Each row comes from the steps of one walk. Every step used is in the known rows, and no mark comes twice. Write the walk behind each row, first mark first.
In the rows, 128 means zero.
Known rows
V/S: [122 131 133 121 128 123 129 133 151 150 168 131 125 135 128 114 125 151
 114 122 127 188 143 162 121 123 102 126 132 122 129 107 126 129 151 125
 151 135 137]
M/R/V/A: [131 129 139 143 130 127 109 156 112 110 137 141 122 115 121 130 138 124
 128 159 128 135 155  78 127 125 154 115 123 134 154 106 129 101 134 124
 112 108 135]
A/R/V: [130 128 132 123 116 130 132 167 149 133 131 136 126 118 122 108 161 134
 133 131 138 137 125 131 138 123 128 109  96 142 119 144 127 143 163 133
 131 120 124]
R/V/S: [128 126 140 125 123 118 128 146 156 140 153 144 128 122 140 116 131 138
 124 134 132 194 163 167 123 119 144 114 102 126 142 123 121 127 136 117
 134 122 137]
M/R/F/S: [113 132 132 133 132 136 114 129 123 118 151 127 126 131 133 126 104 111
 130 145 122 157 150  71 120 130 123 117 119 140 144 107 142 129 104 127
 130 117 127]
S/V/A: [135 123 126 135 127 113 133 132 122 125 151 140 138 113 115 120 111 142
 136 130 118 136 112 144 132 106 141 131 130 131 101 118 110 118 133 128
 138 128 111]
R/F: [114 135 122 124 129 134 139 133 122 136 119 131 132 139 139 130 119 120
 133 150 126 173 150 118 131 140 132 118 136 146 138 114 126 152 102 121
 130 109 129]
M/R/F/S/X/A: [119 125 142 133 132 137 109 121 109 116 146 123 127 137 142 138  92 103
 126 136 124  97 151  97 120 133 127 116  99 137 138 116 139 134  89 128
 135 121 119]
V/A/M/R: [133 129 132 141 135 125 123 139 100 111  88 138 123 130 115 143 135 124
 132 135 118 115 108  95 150 139 114 157 179 116 122 114 122 100 147 127
 112 114 131]
M/R/V/X: [133 127 129 134 131 123 106 139 120 118 135 132 121 120 126 130 135 128
 125 144 132 160 169  72 116 120 156  99 129 140 143 108 130 109 136 122
 107 124 131]
M/R: [125 131 122 134 134 129 117 147 115 123 171 124 123 121 108 129 148 130
 121 159 127 156 147  84 121 125 133 113 159 144 140  95 139 110 150 127
 117 127 136]
S/A: [140 132 110 137 127 140 131 118 119 141 169 124 129 141 105 136 133 143
 140 140 133  76 115 121 131 127 164 126 150 124 125 123 126 129 136 122
 140 142 134]
S/V/A/R/F: [131 122 135 134 123 118 130 137 123 123 132 140 136 118 125 113 100 131
 142 126 120 116 111 124 137 108 134 126  91 138  90 127 110 137 124 134
 150 119 106]
V/X/S: [143 131 105 123 129 126 134 112 110 141  90 116 124 150 134 133 130 139
 107  85 132 130 127 107 119 123 120 107 160 131 121 135 123 120 147 124
 109 152 127]
V/A/M/R/F/S: [126 131 136 140 133 129 121 126 107 109  80 140 124 135 130 140 109 115
 136 125 115 112 107  91 149 141 106 162 156 112 125 121 124 110 121 128
 120 110 125]
V/A/R: [130 139 132 135 126 139 126 155 117 123  96 142 121 126 116 116 146 143
 129 122 128  78  94 105 150 134 104 140 134 122 131 130 119 121 165 136
 132 109 122]
R/V/X: [136 130 121 126 124 119 126 130 140 134 103 140 128 122 139 126 138 142
 129 119 135 174 157 129 123 121 161 102 130 131 143 131 118 125 137 116
 106 129 125]
X/R: [125 145 112 131 129 113 141 127 130 132 164 112 128 113 122 141 156 162
 107 183 134 125 113 157 120 134 143 135 173 140 149 131 141 132 147 129
 127 130 146]
X/S/M/R/V/A: [146 118 130 137 133 129 141 149 104 125 109 109 129 142 121 137 157  94
 120 127 126  97 118 109 132 135 124 121 128 123 138 140 130 100 135 130
 100 134 145]
S/R/V/X: [134 125 135 123 129 138 128 134 149 137  75 135 134 102 130 139 117 128
 132 120 134  97 145 107 119 117 137 113 113 120 122 126 111 103 126 142
 123 137 123]
X/S/M/R/F/A: [138 117 126 133 132 127 142 140 103 124 111 103 132 148 130 137 155  82
 125 124 120 105 122 116 126 135 119 122 120 130 132 137 139 120 111 134
 111 137 143]
V/S/A/R: [133 127 137 129 123 135 119 124 145 149 172 129 119 143 124 114 111 149
 130 111 135 101 124 133 125 119 120 127  87 116 108 124 124 140 151 133
 173 141 132]
V/S/X: [135 122 144 121 131 122 119 123 137 153 162 126 131 135 145 128 111 141
 116 119 128 118 148 181 123 121 110 127 111 116 125 110 122 131 137 130
 153 151 131]
X/S: [139 126 111 127 125 130 153 144 109 141 143 114 131 150 124 133 148 122
 104 117 128 129 116 135 128 123 114 117 157 139 126 136 132 120 147 126
 118 143 146]
A/M: [130 122 113 122 129 115 146 131 130 134 116 124 134 132 116 142 154 126
 133 133 121 184 112 152 149 136 114 150 205 129  96 124 130 125 159 122
 110 139 134]
V/X/R: [134 145 105 126 131 114 127 100 125 134 107 114 122 126 132 138 137 167
 110 130 136 124 125 120 114 130 139 120 171 132 140 133 129 128 149 126
 115 143 127]
S/X/A/R/F: [139 113 144 120 127 138 121 124 100 134 119 118 135 142 147 148 118 112
 125 118 135   4 125 184 134 136 134 116  93 131 111 143 123 154 112 132
 140 136 107]
M/R/V/S: [128 123 142 135 129 122 108 150 133 123 169 135 121 119 126 124 129 125
 123 154 130 172 172  95 116 118 145 106 106 136 143 103 133 111 133 124
 127 119 140]
V/X/M/R/F/A: [127 127 121 122 135 140 111 116  97 121 119 121 117 133 130 127 137 135
 120  94 125 139 144  83 114 123 137 131 126 131 125 125 124 132 121 130
 124 128 129]
F/S/M/R/V/X: [126 131 128 128 131 131 126 108 160 124 124 119 132 123 126 117 126 121
 138 102 120 149 109 134 124 133 111 133 131 105 151 141 141 112 130 129
 111 150 116]
V/X/M: [132 131 109 115 134 142 127 117 108 139 131 119 119 133 116 125 148 160
 112  88 130 152 125 112 121 124 133 132 162 127 119 131 119 128 155 124
 116 138 131]
A/M/R/V/S: [131 114 133 130 129 110 122 136 131 122 130 129 127 127 127 141 136 111
 133 143 123 190 146 116 138 128 127 138 155 128 100 116 133 116 144 123
 115 131 139]
S/A/R/V/X/M: [146 124 123 132 122 149 120 127 121 135 150 126 120 138 113 123 138 142
 144 114 142  47 110  95 132 120 167 124  86 123 106 152 119 142 144 131
 149 136 127]
A/M/R/V/F/S: [125 116 128 126 128 111 127 116 134 114 116 131 130 124 122 129 118 106
 136 129 125 167 126 119 138 129 110 145 160 123 106 124 135 116 129 125
 107 133 128]
R/F/A: [114 133 126 128 126 125 130 129 121 121 101 136 135 133 149 130 131 105
 142 141 118 151 147 143 128 134 133 130 108 141 139 120 131 157  74 127
 139 109 127]
A/R: [125 133 123 121 121 136 135 159 140 138 137 126 125 125 111 108 162 142
 128 127 134 127 106 124 140 126 105 118 125 143 112 134 132 143 178 137
 136 129 123]

Which walk is each row?
[132 115 127 131 130 112 127 139 124 119 122 127 129 125 122 144 146 110
 136 149 123 182 138 113 141 129 135 138 172 133 102 118 134 115 145 122
 103 129 137]	A/M/R/V
[131 118 128 135 126 105 119 131 124 101 104 136 135 117 134 139 169  98
 144 132 113 148 128 157 135 122 134 152 137 127 117 124 140 126 106 131
 123 131 132]	F/A/M/R/V
[136 125 125 121 128 131 127 133 126 132 125 135 124 118 132 126 148 143
 122 114 134 172 150 132 123 120 163 115 120 129 138 140 116 127 137 117
 110 124 133]	R/V/X/M
[123 124 133 133 129 117 111 130 122 108 138 140 126 110 120 112 125 110
 131 149 133 136 157 106 116 120 133 114 110 137 149 106 135 115 110 128
 114 116 130]	M/R/V/F/A
[117 132 125 129 126 138 134  99 136 130 122 130 133 149 146 133  81 113
 145 119 121 131 121 118 134 137 126 141 115 123 124 138 131 152  82 123
 147 126 121]	R/F/S/A/M
[128 143 112 128 129 113 122  92 120 124  82 119 123 128 151 142 125 146
 120 132 132 116 134 118 110 133 144 123 137 134 139 135 129 145 108 128
 125 133 124]	V/X/R/F/A
[127 116 126 120 126 128 143 122 111 126 121 122 129 146 119 151 138 120
 119 118 130 109 108 204 137 145 122 139 172 127  93 144 128 135 134 116
 122 122 119]	X/A/M
[113 131 133 129 125 131 134 108 138 125 127 138 138 133 150 120  69 120
 139 117 116 150 124 129 130 126 118 132  94 129 127 131 124 149  79 125
 148 117 111]	R/F/S/V/A
[118 143 122 134 127 111 135 118 124 118 128 118 130 117 147 145 139 134
 122 182 128 113 125 154 118 137 147 141 123 144 151 136 142 154  90 133
 142 114 142]	X/R/F/A
[132 121 134 121 126 132 128  96 136 130 137 120 139 139 145 142  99 124
 122  87 120  68  93 204 135 131 103 147 135 107 120 152 136 133 115 126
 136 159 106]	F/S/X/A/M
[133 129 132 130 128 132 123 118 142 150 180 130 122 144 123 121 108 151
 127 118 132 123 135 145 122 121 130 131 113 113 119 113 122 130 140 125
 165 143 137]	V/S/A
[133 131 126 136 133 125 135 135 109 120  79 139 127 132 118 141 139 133
 133 127 119 117  97 126 156 140 110 163 188 113 121 123 117 107 150 125
 113 116 129]	V/A/M
[118 121 142 118 120 147 137 129 127 126 114 119 126 144 130 125 122 111
 127 102 135  66 103 178 130 148 108 122  88 129 108 162 131 158 115 128
 143 112 105]	X/A/R/F/S/M
[108 138 125 123 126 138 137 113 143 133 125 132 134 141 147 122  92 120
 134 124 120 168 130 130 128 136 111 130 119 132 144 130 133 152  89 123
 138 118 121]	R/F/S
[130 117 139 127 135 151 116 150 103 125 216 123 116 122 106 124 150 135
 118 130 129 139 142 102 120 116 160 141  98 128 125 126 127 122 137 128
 142 117 154]	X/M/R/V/S/A
[128 129 135 141 135 128 122 134  98 110  77 139 123 135 125 143 123 115
 136 138 118 116 118  84 151 142 116 157 165 118 122 114 120 109 127 127
 115 105 129]	V/A/M/R/F
[130 124 127 130 140 129 133 144 127 129 133 106 130 120  99 128 178 110
 141 157 123 143 124 116 129 145 129 123 166 124 141 111 138 107 152 130
  96 135 134]	S/M/R
[115 134 132 120 118 142 133 140 149 133 121 129 127 135 137 105 117 124
 135 115 130 123 109 111 137 131  96 121  86 139 117 145 134 161 132 138
 150 119 114]	A/R/F/S
[126 125 125 123 122 118 137  97 152 126 120 145 133 122 127 107  90 123
 140 115 139 128 122 163 129 124 123 132 116 115 135 142 123 127 103 121
 119 129 119]	R/V/F/S/A/M
[130 124 138 124 128 140 135 149 152 138 101 137 138  99 123 138 127 125
 132 138 132 111 140 124 124 119 136 118 115 125 125 122 116 104 128 142
 127 130 130]	S/R/V
[123 127 145 120 130 134 128 134 161 152 138 131 128 119 129 124 104 144
 118 114 128 138 140 144 116 118  94 130 111 114 116 107 119 114 141 142
 160 141 134]	V/S/R
[141 125 116 126 134 128 130 110 106 134  71 106 123 152 137 136 128 113
 121  93 130 116 137  82 118 134 123 106 140 127 126 135 124 120 125 127
 101 147 126]	V/X/S/M/R/F
[132 144 127 140 127 111 133 135 130 119 133 129 126 107 133 144 149 153
 114 184 136 104 120 150 126 134 162 139 136 129 163 142 130 122 132 126
 122 111 145]	X/R/V/A
[130 135 135 132 128 106 135 128 152 131 154 117 127 108 136 138 149 147
 115 179 137 140 133 174 116 134 153 131 118 125 154 142 135 131 134 127
 130 124 150]	X/R/V/S/M
[122 128 123 120 124 116 139 121 142 131 123 146 133 116 121 102 117 130
 131 137 143 153 145 163 126 125 127 115 125 131 149 125 120 127 118 119
 108 115 126]	R/V/F
[131 134 124 132 118 144 126 109 161 132 159 132 130 136 127 113 107 140
 140  97 128  85  88 134 132 121 125 137  98 111 130 155 136 136 133 131
 154 149 116]	F/S/A/R/V
[118 128 139 125 130 142 131 134 138 129  75 134 139 110 137 142 111 104
 141 132 122  91 135 114 122 126 117 133  99 128 119 116 120 126  84 150
 147 124 125]	S/R/F/A
[118 120 133 120 134 148 124 135 110 120 199 126 120 115 104 110 137 132
 114 118 128 146 129 116 121 119 128 146 111 129 137 130 132 121 129 129
 127 117 144]	X/M/R/V/F/S
[121 133 121 122 130 134 145 112 165 135 138 116 138 126 117 115 138 130
 135 104 117 157  85 173 132 138  96 145 157 104 148 142 141 119 143 129
 119 151 120]	F/S/M
[127 130 125 128 119 120 124 145 137 115 114 135 132 118 127 113 179 121
 138 117 121 105 104 164 133 120 114 137 105 135 122 136 139 147 131 141
 146 130 123]	F/A/R
[132 130 114 118 128 131 126 103 111 134  96 123 121 144 130 138 124 147
 113  89 136 105 129 148 115 134 131 108 156 127 115 135 120 131 137 117
 116 134 106]	V/X/A
[119 130 132 120 118 134 128 126 147 131 110 129 128 132 142 103  99 126
 138  98 129 122 113 105 132 121 103 115  70 139 101 148 126 162 125 138
 152 129 105]	A/R/F/S/V/X
[123 124 130 131 130 121 116 132 123 116 149 137 124 115 115 113 120 119
 126 154 138 150 161  94 117 121 134 107 122 140 148 103 132 112 123 125
 109 116 132]	M/R/V/F
[127 140 119 132 124 111 136  95 145 123 151 124 129 111 129 126 110 150
 120 167 144  85 111 165 114 130 146 138 118 125 157 150 136 134 108 129
 132 127 136]	X/R/V/F/S/A
[117 129 135 121 130 144 130 111 124 134 139 125 136 140 154 132  88 114
 130 113 119 120 129 141 131 134 119 138  99 127 139 137 129 155  81 128
 144 127 122]	R/F/S/X/M
